Known rows, with every way that one mark hangs from another:
z696(z834(z175 z620)): [  9.9  -2.8  -2.1   9.3  13.6  -9.4  -5.1  -2.2 -13.5  -3.0  -8.9   8.8
   0.9 -68.6 -15.4  -9.4   3.5]
z175(z834(z620 z696)): [  9.8 -26.6 -52.7  12.4   4.9  -3.7  -7.7  -3.3 -11.0   9.3   3.3  30.5
  19.2 -39.8 -21.3  -6.0  29.4]
z834(z696): [  5.9 -12.4  -6.7   1.1  10.8  -3.1 -12.3  21.4  -4.8  19.3  -7.0  27.5
   9.7  -8.0 -11.7   6.9   3.8]
z175(z680(z439 z833(z745)) z834): [ -9.9   9.0 -16.7  -3.8  -6.4  10.1  -3.3 -21.4   0.2  27.7  11.7   2.9
  -4.3  65.1  -3.2   4.8   6.1]
z680(z175 z439 z833): [-11.2  12.5  47.5 -11.2  -8.1   4.6   9.3  13.0  11.7   9.2  -5.2 -20.5
  -3.0  65.7  -5.1  25.3 -21.0]
z696(z439(z680) z834): [ -7.8   2.0 -26.8   0.5  15.4  -0.9   0.8   0.1   5.8  -6.6 -19.5  10.5
  -1.9 -21.0  17.4 -10.2  -2.7]
z834(z620): [  5.1   3.7 -18.5  10.1   0.8  -6.5 -18.2  12.8  -4.5  -2.1 -11.7  31.6
   7.4  14.6  -2.4  -3.5  14.2]
z439(z680(z175 z833)): [ -1.6  14.9  45.6 -15.3  -4.8   7.6   3.7  26.7   9.8 -14.8  -4.0 -14.3
   2.4  62.6  17.1  17.5 -16.2]
z439(z680(z175(z834(z620)) z833(z745))): [  9.2   1.1   7.6  -0.8   0.2   6.2  -9.4   2.5  -0.5 -10.3  17.9  -9.9
   3.3  18.6  11.0  -3.4   5.0]
z834(z620 z696(z439(z680))): [ 10.1 -10.9 -20.1   8.3   1.4  -6.0 -11.2  14.3   1.7 -20.7  -8.6  23.6
  11.1 -45.7   9.5 -17.3  -2.7]
z834(z175 z696(z439(z680(z833)))): [  1.0  -3.1  45.8  -3.5   9.8  -5.0   1.6  15.1   6.6  -1.7  -3.6 -15.5
   1.0 -53.3   6.0  -3.8 -18.3]
z696(z439(z680(z833)) z834(z175 z620)): [  2.7   3.9  21.8   3.4   8.4  -6.0   6.2  -6.0   1.8 -16.9 -10.1 -18.2
   4.7 -74.8   7.7 -15.6 -11.9]
z439(z680): [ -0.4  13.7  -7.2  -9.7   7.5   4.0 -15.7  20.1   3.6  -9.2 -15.1  25.3
   7.5  50.5  13.6   1.6   1.5]
z696(z834(z175)): [  1.3  -3.2   3.1   1.7  21.0  -5.1  -0.3   0.1  -8.0  12.8 -10.6   5.3
  -5.5 -46.7 -15.5   1.0   0.6]
z834(z175(z680(z439)) z620 z696): [ 12.6  -1.8   0.1  -2.4 -16.1  -4.6  -3.2  -2.5  -9.3 -16.7   5.6   9.9
  -4.2 -32.3 -21.9  -8.7 -10.9]
z439(z680(z175(z834(z620 z696)) z833)): [ 13.2 -16.0   4.0  -2.7  -9.3   5.7   9.0   7.2  -1.4 -18.7  15.4 -11.1
  22.3 -16.0  -3.9   4.7   7.1]
z680(z175 z439 z833(z745)): [ -5.2  14.2  51.4  -8.2   2.1   5.7  -8.6  14.3   4.9  23.0   9.2 -19.7
 -10.8  53.3   0.7  16.7 -27.7]
z696(z439(z680(z175 z833)) z834): [ -7.9   3.3  29.0  -7.5   4.8   2.9  18.2   6.7  14.3 -12.6  -7.6 -31.1
  -5.0  -8.2  19.6   4.1 -21.4]

Rows:
[ -0.3 -20.6 -42.0  14.0 -16.7  -6.5  12.4 -19.4   0.3  -1.0  10.3   4.0
   9.9 -35.1  -2.7  -9.9  22.2] => z175(z680(z833) z834(z620 z696(z439)))
[ -5.7  -0.7 -11.7   4.2   2.4  -8.4   9.5 -14.9  -0.6  -8.7  -6.9  -3.4
 -28.9 -51.1   1.9 -12.1  -1.4] => z696(z439 z834(z175(z680)))
[  0.5   1.9  18.6  -0.1  -1.5  -1.4  15.9   2.1   8.1 -27.7  -4.6 -26.5
   1.4 -32.3  19.2  -5.6 -16.4] => z696(z439(z680(z175 z833)) z834(z620))
[ -0.9   7.6 -28.0   3.0 -12.5   5.5  -8.9 -24.5  -4.2  13.2  16.5   6.5
   2.9  46.3  -5.0  -5.2  10.8] => z175(z680(z439 z833(z745)) z834(z620))
[-10.9   2.3 -30.8  -0.3 -11.8   4.3   7.4 -12.7   1.6  11.0   1.3   9.9
   2.8  58.4   0.2  10.5  24.4] => z175(z680(z833) z834)
[ -4.1  10.2  -8.5  -7.1  -2.6   1.7  10.3 -16.3  -5.0  -1.6  -4.2  -1.3
 -17.1  -4.8 -15.5   0.4  -9.2] => z696(z834(z175(z680(z439))))
[  4.1  15.6  55.0 -12.0   7.4   6.4 -13.4  25.9   3.6  -0.9   8.8 -13.0
  -6.4  53.4  22.1   9.4 -21.3] => z439(z680(z175 z833(z745)))
[  6.7  -4.9   8.7   5.4   0.9  -5.8  -3.2  14.2   4.9  -9.6  -6.2   3.8
  18.7 -34.9  11.0 -10.6  -9.1] => z834(z620 z696(z439(z680(z833))))
[ 10.3  -6.9   5.8  -3.7  -4.7  -4.9  -4.7  11.8  -9.0  -3.3   3.6  13.2
 -12.3 -24.9  -9.7  -1.4  -1.9] => z834(z175(z680) z696)
[  2.8 -13.6 -29.8   7.4  -7.7  -0.4   0.6  -2.8  -2.7 -13.8   5.3   9.0
  -2.2   4.5  -8.7   2.6  24.8] => z680(z175(z834(z620)))
[ -4.3   3.9 -21.9   0.0  -0.6   4.4  -8.5 -11.9  -3.7  24.5  14.2   8.9
  -5.6  53.4   6.1   1.7  20.4] => z175(z680(z833(z745)) z834)
[-15.4  -0.2  14.8  -7.5  -7.9  10.8  17.5  -9.1   9.8  12.7   2.5 -23.8
  -0.8  53.0 -14.0  23.6   4.3] => z680(z175(z834) z439 z833)
[ -8.3   6.1 -36.1  -2.3 -25.0   5.3   8.9 -26.7   2.0  -1.1   2.0   6.7
   9.6  50.3  -9.5   2.0  18.2] => z175(z680(z439 z833) z834(z620))
[ -2.5   5.9  20.8   5.2  12.1  -7.2  -0.2 -12.7  -4.7  17.8   8.2 -20.3
 -28.0 -50.9   8.9 -12.6 -11.9] => z696(z439 z834(z175(z680(z833(z745)))))
[ -1.2  -7.8 -36.7  17.2  11.7 -11.2  -0.8  -7.5  -2.0  -1.5 -14.2  15.5
  -0.1 -56.3   1.2 -14.5  12.2] => z696(z439 z834(z620))
[ -9.0   0.7  22.0  -5.3   1.6   9.1   3.2  -7.0   4.1  25.7  15.0 -19.8
  -7.4  45.9  -8.2  15.2  -0.4] => z680(z175(z834) z439 z833(z745))
